What can hang from each mark
koziz: limibo puvo
puvo: fibalis kede koziz
kede: mabuf puvo
fibalis: puvo
zegu: puvo
dunuz: mabuf
mabuf: dunuz kede

In the rows, zero is written as 128.
Known rows, with every way that one mark hangs from another
{dunuz {mabuf {kede {puvo fibalis koziz}}}}: 138  95 119 117  83 126 119 119 124 117 126 174 139 119 138 143 157 145 142
{fibalis puvo}: 160 150 147 127 150 135 133 138 126 148 143 121 135 114 145 136  93 130 107
{dunuz {mabuf {kede {puvo fibalis {koziz limibo}}}}}: 114  96 122 154  81 117 103  98 131 120 127 132 141 118 131 141 128 150 152
{kede puvo}: 122 157 135 133 142 141 135 148 135 134 130 134 107 105 126 172 102 140 136
{kede {mabuf dunuz}}: 117 175 136 109 128 142 151 145 130 135 107 134 112 110 131 152 129 127 110
{fibalis {puvo {kede mabuf} {koziz limibo}}}: 128 116 126 163 151 120 129 138 130  92 157 112 163 142 126  66  85 128 131
{dunuz {mabuf {kede {puvo fibalis}}}}: 133 137 127 114  81 125 121 136 123 122 127 174 135 114 134 168 136 150 150
{puvo kede koziz}: 160 115 130 117 148 132 140 143 127 163 152 101 134 158 134 113 107 122 130
{koziz limibo {puvo fibalis {kede mabuf}}}: 138 141 127 148 130 114 111  98 134 115 134 116 138 133 116 128 112 124 148
{zegu {puvo fibalis kede {koziz limibo}}}: 139  84 129 140 152 119 104 107 128 126 146  81 125 148 143  94 139 119 127
{mabuf dunuz {kede {puvo fibalis koziz}}}: 114 100 122 100  97 124 134 121 114 170  95 179 108 139 112 154 176 128 121
{fibalis {puvo {koziz limibo}}}: 139 109 143 169 151 128 118 100 134 142 147  81 143 115 140 109  84 128 114
{zegu {puvo kede}}: 157 146 145 116 168 134 139 161 126 129 147 127 115 144 160 107 102 132 126
{zegu {puvo fibalis kede}}: 160 126 134  97 152 127 122 145 120 131 145 122 117 146 148 121 147 116 120
{kede mabuf {puvo koziz}}: 114 127 112 141 140 144 139 141 132  76 131 163 113 100 117 131 133 133 140
{zegu {puvo fibalis {kede {mabuf dunuz}} koziz}}: 128 105 121  94 132 132 133 141 118  91 109 166 116 141 141  76 196 108 103
{zegu {puvo {koziz limibo}}}: 137 106 144 165 171 134 113  95 139 125 138  84 106 109 159 107 106 132 123
{puvo fibalis}: 161 136 132 103 132 131 125 117 123 165 140  89 123 124 126 192 143 118 118
{fibalis {puvo {kede {mabuf dunuz}} {koziz limibo}}}: 101 129 133 150 132 122 135 134 131 114 121 128 156 141 129  61 104 125 112
{dunuz mabuf}: 154 163 145 125 114 143 129 130 137 136 134 106 136  96 162 153  98 145 122
{koziz limibo puvo}: 148 152 152 172 145 128 113  77 143 166 125  90 118 104 142 150  68 138 134

Rows
135 161 135 167 147 119 125 111 140 116 136 120 136 129 128 110  66 133 154 : {koziz limibo {puvo {kede mabuf}}}
 88 101 126 139  99 116 118 105 125 174  97 134 116 138 107 156 147 134 135 : {mabuf dunuz {kede {puvo fibalis {koziz limibo}}}}
121 135 122 104 131 133 153 151 126 134 114 142 129 147 128  96 139 120 114 : {puvo {kede {mabuf dunuz}} koziz}
 92 104 108 160 125 128 111 105 136  74 128 115 124 103  99 147 149 126 145 : {kede mabuf {puvo fibalis {koziz limibo}}}
 69 116 115 147 108 127 117 102 133 103  91 127 117 101 102 141 168 125 125 : {kede {mabuf dunuz} {puvo fibalis {koziz limibo}}}
153 116 122 125 151 128 146 157 122  92 157 157 153 145 132  66 116 122 118 : {fibalis {puvo {kede mabuf} koziz}}
 83 180 127 122 124 142 147 160 133 103  92 173 103  94 118 153 131 135 126 : {kede {mabuf dunuz} puvo}
128 157 137 132  98 131 136 152 130 121 126 179 129 110 147 154  93 164 154 : {dunuz {mabuf {kede puvo}}}
111 152 134 134 112 115 118  95 133 140  95 132 132 132 119 120 130 119 129 : {koziz limibo {puvo fibalis {kede {mabuf dunuz}}}}
120 156 122  84 113 126 141 157 119 139 115 134 131 147 115 142 160 113 114 : {puvo fibalis {kede {mabuf dunuz}}}
124 115 116  87 114 128 139 139 118 135 115 136 134 151 115 114 181 105 112 : {puvo fibalis {kede {mabuf dunuz}} koziz}
103 162 139 113 112 128 150 155 121 176  98 179 106 133 124 167 111 146 135 : {mabuf dunuz {kede puvo}}
154 105 107 100 134 128 132 136 120 109 154 123 139 154 113 121 164 109 129 : {puvo fibalis {kede mabuf} koziz}
129 104 111 140 129 117 118 118 129 109 153  79 148 149 106 118 135 116 139 : {puvo fibalis {kede mabuf} {koziz limibo}}
164  96 123  96 132 123 126 129 120 164 152  97 139 160 122 134 152 108 122 : {puvo fibalis kede koziz}
140  96 123 136 132 116 110 105 128 166 151  54 145 158 116 131 125 114 135 : {puvo fibalis kede {koziz limibo}}
 87 137 120 125 122 144 148 142 129 100  95 175 106  99 120 125 153 130 118 : {kede {mabuf dunuz} {puvo koziz}}
